What can hang from each mark:
Q93: Q514
Q514: Q435
Q888: Q256
Q126: Q26 Q334 Q435
Q256: Q435
Q26: Q126
Q435: Q256 Q514 Q969
Q969: Q740
Q334: Q126
Q740: Q888 Q969

Every row comes from one small tree of marks. The marks that hang from a mark follow it in brackets, in the order of their numbers. Every link used is in the known rows. Which tree was each row made from?
Known rows:
Q334{Q126}: .16,.38,.21,-.21,.18,.25,.01,.41,.00,.01,.06,.04,.06,-.16,-.14,.19,.32,-.82,.01,.10,-.28
Q256{Q435{Q514 Q969{Q740}}}: .23,-.20,-.12,-.12,-.05,.02,-.39,-.02,-.01,.09,.02,-.19,.06,.18,-.11,-.32,.12,.40,-.08,.09,.11
Q26{Q126{Q334 Q435{Q256 Q514}}}: .15,-.13,.10,-.02,.00,-.37,.13,.13,-.22,-.06,-.46,-.29,-.18,-.05,.48,-.05,-.11,-.07,.14,.04,.00
Q334{Q126{Q435{Q256 Q514}}}: -.06,-.02,.10,-.09,.22,-.21,.43,.13,-.29,.10,-.18,-.13,.11,-.30,.29,-.04,.30,-.38,.25,-.09,-.14
Q969{Q740{Q888{Q256{Q435}}}}: .24,.17,-.22,-.16,.12,.06,-.25,.27,-.02,.05,-.35,.14,.22,.11,-.46,-.30,-.16,.02,-.50,.35,.03
Q435{Q256 Q514 Q969{Q740{Q888}}}: .05,-.22,-.27,-.02,-.07,.08,.31,-.02,-.08,.25,.03,-.21,.12,.00,-.03,-.60,.00,.29,.30,-.08,.28
Q888{Q256{Q435{Q969}}}: -.15,.06,-.35,.05,-.19,-.20,.06,.06,.04,.04,.16,.24,.06,.31,-.53,.37,-.20,-.04,-.38,.02,.10
Q740{Q888{Q256} Q969}: -.46,.27,.10,.06,.35,.22,.15,.00,.16,.08,.24,.34,.20,.00,-.60,.19,-.14,-.23,-.21,.32,-.13
Q93{Q514{Q435{Q969}}}: -.19,.24,-.01,.38,-.24,.33,.01,.15,.22,-.07,.16,.01,-.07,.11,.01,.39,.28,.23,.25,.01,.25
Q126{Q334 Q435{Q256 Q514 Q969}}: .18,-.24,-.05,.10,.04,-.46,.41,-.07,-.40,-.03,-.14,.00,.12,-.17,.50,.21,-.14,.15,.39,-.29,.08
Q93{Q514{Q435}}: -.24,.43,.21,.41,.00,.42,-.23,.31,.32,-.17,-.10,-.05,-.04,.05,.02,.40,.33,-.17,.04,.33,.17
Q256{Q435{Q969}}: .13,.11,-.16,.02,-.24,-.15,-.29,.08,-.01,.09,.08,.06,.12,.30,-.37,.14,-.02,-.05,-.14,.03,.01
Q888{Q256{Q435{Q514 Q969{Q740}}}}: -.04,-.25,-.32,-.16,.00,-.01,-.04,-.12,.05,.04,.12,-.02,.06,.18,-.23,-.18,-.11,.39,-.36,.11,.28
Q126{Q26 Q435}: .04,.09,.46,-.05,.05,-.06,-.50,-.29,.01,-.16,-.04,.20,-.27,-.19,.24,.23,-.05,-.23,-.13,-.14,-.42
Q435{Q256 Q514 Q969}: -.30,-.08,-.12,.24,-.12,-.02,.42,-.06,.06,.11,.29,-.21,.04,.13,-.03,.05,.02,-.19,.28,-.05,.31
Q740{Q888}: .05,.29,.07,.07,.00,.27,-.22,.20,.11,.09,-.09,.01,.22,.04,-.28,-.13,.04,-.44,-.18,.25,-.27
Q334{Q126{Q26 Q435{Q969{Q740}}}}: .52,-.22,.25,-.65,.05,-.15,-.21,-.21,-.31,.03,.14,.21,-.39,-.49,.41,-.12,.16,.25,.18,-.60,-.34
Q435{Q256 Q514 Q969{Q740}}: .03,-.27,-.12,-.06,-.04,.08,.24,-.06,-.08,.07,.16,-.24,-.10,-.10,.02,-.17,.04,.05,.32,-.07,.45
Q888{Q256{Q435{Q514}}}: -.38,.12,-.12,.20,.13,.06,-.07,.04,.24,-.09,-.09,-.02,.13,.34,-.29,.07,-.09,-.28,-.53,.42,-.01
Q888{Q256}: -.26,.26,.03,.07,.15,.25,.08,.15,.20,-.13,.12,.19,.03,.01,-.33,.45,-.14,-.72,-.36,.30,.00
Q126{Q26 Q334 Q435{Q969}}: .44,-.05,.28,-.17,-.06,-.33,-.26,-.27,-.21,-.20,-.01,.26,-.22,-.24,.54,.31,-.25,.12,.12,-.43,-.39
Q93{Q514}: -.09,.42,.26,.15,.01,.52,-.27,.30,.06,.05,-.13,.00,.01,.06,.01,.32,.28,-.73,-.05,.47,.04
Q435{Q256 Q514}: -.31,.15,.04,.25,.06,.16,.22,.07,.13,-.07,-.01,-.29,.05,.08,-.01,.04,.08,-.56,.12,.27,.19
Q514{Q435{Q969}}: -.09,.10,-.02,.29,-.19,.02,.00,.04,.30,-.13,.37,.08,-.03,.10,-.22,.37,.06,.28,.07,-.21,.10
Q435{Q256 Q969}: -.07,.06,-.21,.09,-.18,-.13,.35,.09,-.06,.06,.21,-.01,-.08,.02,-.24,.29,-.12,-.40,.21,-.18,.29
Q514{Q435{Q256 Q969}}: -.20,.08,-.23,.34,-.27,-.21,.40,.10,.15,-.17,.28,-.06,-.08,.05,-.13,.45,-.02,.18,.30,-.24,.42
Q126{Q26 Q334 Q435{Q256 Q514}}: .08,-.01,.35,.09,.21,-.27,.05,-.26,-.20,-.32,-.38,-.09,-.17,-.20,.75,.10,-.19,-.18,.25,-.13,-.20

Which tree is each row?
-.18,-.19,.25,-.01,-.11,-.03,-.38,-.12,.14,.06,-.11,-.19,-.19,.05,.14,-.23,.10,.01,-.21,.18,-.25 -> Q26{Q126{Q435{Q514}}}
-.36,-.12,-.30,.14,-.12,-.08,.09,-.12,.16,.06,.22,.04,.16,.39,-.34,.13,-.13,.15,-.36,.10,.11 -> Q888{Q256{Q435{Q514 Q969}}}
.00,-.02,-.19,-.07,.16,.17,-.19,.09,.12,.10,-.34,-.05,.26,.21,-.24,-.56,-.11,.20,-.48,.46,.00 -> Q969{Q740{Q888{Q256{Q435{Q514}}}}}
-.15,-.32,-.24,-.13,.03,.27,.23,-.11,.09,.27,.20,.06,.17,-.02,-.17,-.48,-.11,.40,-.15,.03,.07 -> Q435{Q514 Q969{Q740{Q888{Q256}}}}
-.31,.20,-.19,.48,-.25,.06,.41,.20,.11,-.05,.07,-.07,-.10,.11,.03,.46,.18,.13,.48,-.06,.57 -> Q93{Q514{Q435{Q256 Q969}}}
.37,-.10,-.08,-.23,-.09,.17,-.17,.11,-.12,.24,.08,.02,.11,-.09,-.21,-.36,.04,.19,.03,-.07,.03 -> Q435{Q969{Q740{Q888}}}
.15,-.27,.31,-.02,.06,-.20,-.20,-.48,-.13,-.18,.02,.05,-.15,-.12,.66,.04,-.16,.33,.18,-.35,-.37 -> Q126{Q26 Q334 Q435{Q514 Q969}}
.73,-.27,.31,-.47,.09,-.28,-.42,-.25,-.37,-.24,-.15,.24,-.33,-.44,.61,.12,-.19,.42,.15,-.43,-.23 -> Q126{Q26 Q334 Q435{Q969{Q740}}}
.30,-.23,-.25,-.09,-.09,.02,-.33,.00,-.02,.25,-.12,-.20,.26,.27,-.15,-.74,.10,.60,-.08,.10,.01 -> Q256{Q435{Q514 Q969{Q740{Q888}}}}
.10,-.16,-.29,-.27,-.03,.15,.14,.02,-.01,.19,.17,.27,.11,-.10,-.38,-.20,-.19,.17,-.22,-.04,.08 -> Q435{Q969{Q740{Q888{Q256}}}}
.06,-.09,-.15,.06,-.15,-.13,.23,.18,-.01,-.19,.14,-.08,-.19,-.12,-.08,.17,.06,.45,.35,-.31,.61 -> Q514{Q435{Q256 Q969{Q740}}}
.22,-.06,.23,-.36,-.08,-.23,-.10,-.26,-.20,.02,.25,.26,-.23,-.27,.25,.09,.14,-.02,.14,-.56,-.53 -> Q334{Q126{Q26 Q435{Q969}}}
.09,.12,-.06,-.25,.17,.31,-.07,.18,.05,.05,-.08,.18,.10,-.13,-.33,-.20,-.17,-.22,-.39,.29,.03 -> Q969{Q740{Q888{Q256}}}
.24,-.10,.28,-.07,.05,-.15,-.29,.10,-.04,-.08,-.37,-.17,-.14,-.04,.42,-.12,-.01,.00,-.10,.12,-.32 -> Q26{Q126{Q334 Q435{Q514}}}
.33,-.06,-.25,-.14,-.10,-.08,.26,.13,-.20,.27,.00,-.06,.06,-.10,-.17,-.28,-.08,.10,.28,-.14,.26 -> Q435{Q256 Q969{Q740{Q888}}}
.13,-.03,.52,.01,.24,-.04,-.35,-.30,-.04,-.34,-.30,-.01,-.09,-.21,.70,.09,-.11,-.05,-.01,-.06,-.53 -> Q126{Q26 Q334 Q435{Q514}}
.04,.06,-.12,.22,-.13,.10,.26,.23,-.03,-.06,-.04,-.11,-.19,-.12,.13,.28,.23,.41,.46,-.07,.75 -> Q93{Q514{Q435{Q256 Q969{Q740}}}}
-.10,-.03,-.15,.17,-.20,-.07,-.24,-.08,.14,.10,.13,-.18,.16,.40,-.20,-.12,.06,.18,-.12,.08,.01 -> Q256{Q435{Q514 Q969}}
-.34,-.07,-.45,.17,-.15,-.05,.15,-.12,.17,.22,.08,.03,.37,.44,-.37,-.35,-.19,.37,-.35,.14,-.07 -> Q740{Q888{Q256{Q435{Q514 Q969}}}}
.28,-.02,-.13,-.17,-.09,-.10,.21,.11,-.22,.07,.12,-.05,-.13,-.19,-.13,.09,-.02,-.13,.25,-.14,.47 -> Q435{Q256 Q969{Q740}}
.10,.16,.29,-.25,.11,-.29,.20,-.07,-.23,-.13,-.15,.11,-.28,-.38,.33,.19,.10,-.48,.25,-.36,-.28 -> Q334{Q126{Q26 Q435{Q256}}}
-.11,-.03,.31,-.10,.16,-.17,.26,-.23,-.10,-.13,-.07,-.11,-.23,-.23,.48,-.10,.17,-.28,.25,-.28,-.32 -> Q334{Q126{Q26 Q435{Q256 Q514}}}
-.05,.00,.46,-.15,.22,.08,-.18,-.25,.00,-.11,-.02,-.04,-.16,-.24,.47,-.16,.26,-.18,.02,-.22,-.63 -> Q334{Q126{Q26 Q435{Q514}}}
-.37,.12,-.24,.24,.03,.15,-.01,.05,.24,.08,-.21,-.01,.40,.40,-.34,-.32,-.09,-.05,-.48,.45,-.15 -> Q740{Q888{Q256{Q435{Q514}}}}
-.58,.11,.04,.19,.34,.05,-.01,-.10,.18,.08,.06,.05,.34,.33,-.49,-.16,-.09,.24,-.31,.48,-.13 -> Q740{Q888{Q256{Q435{Q514}}} Q969}
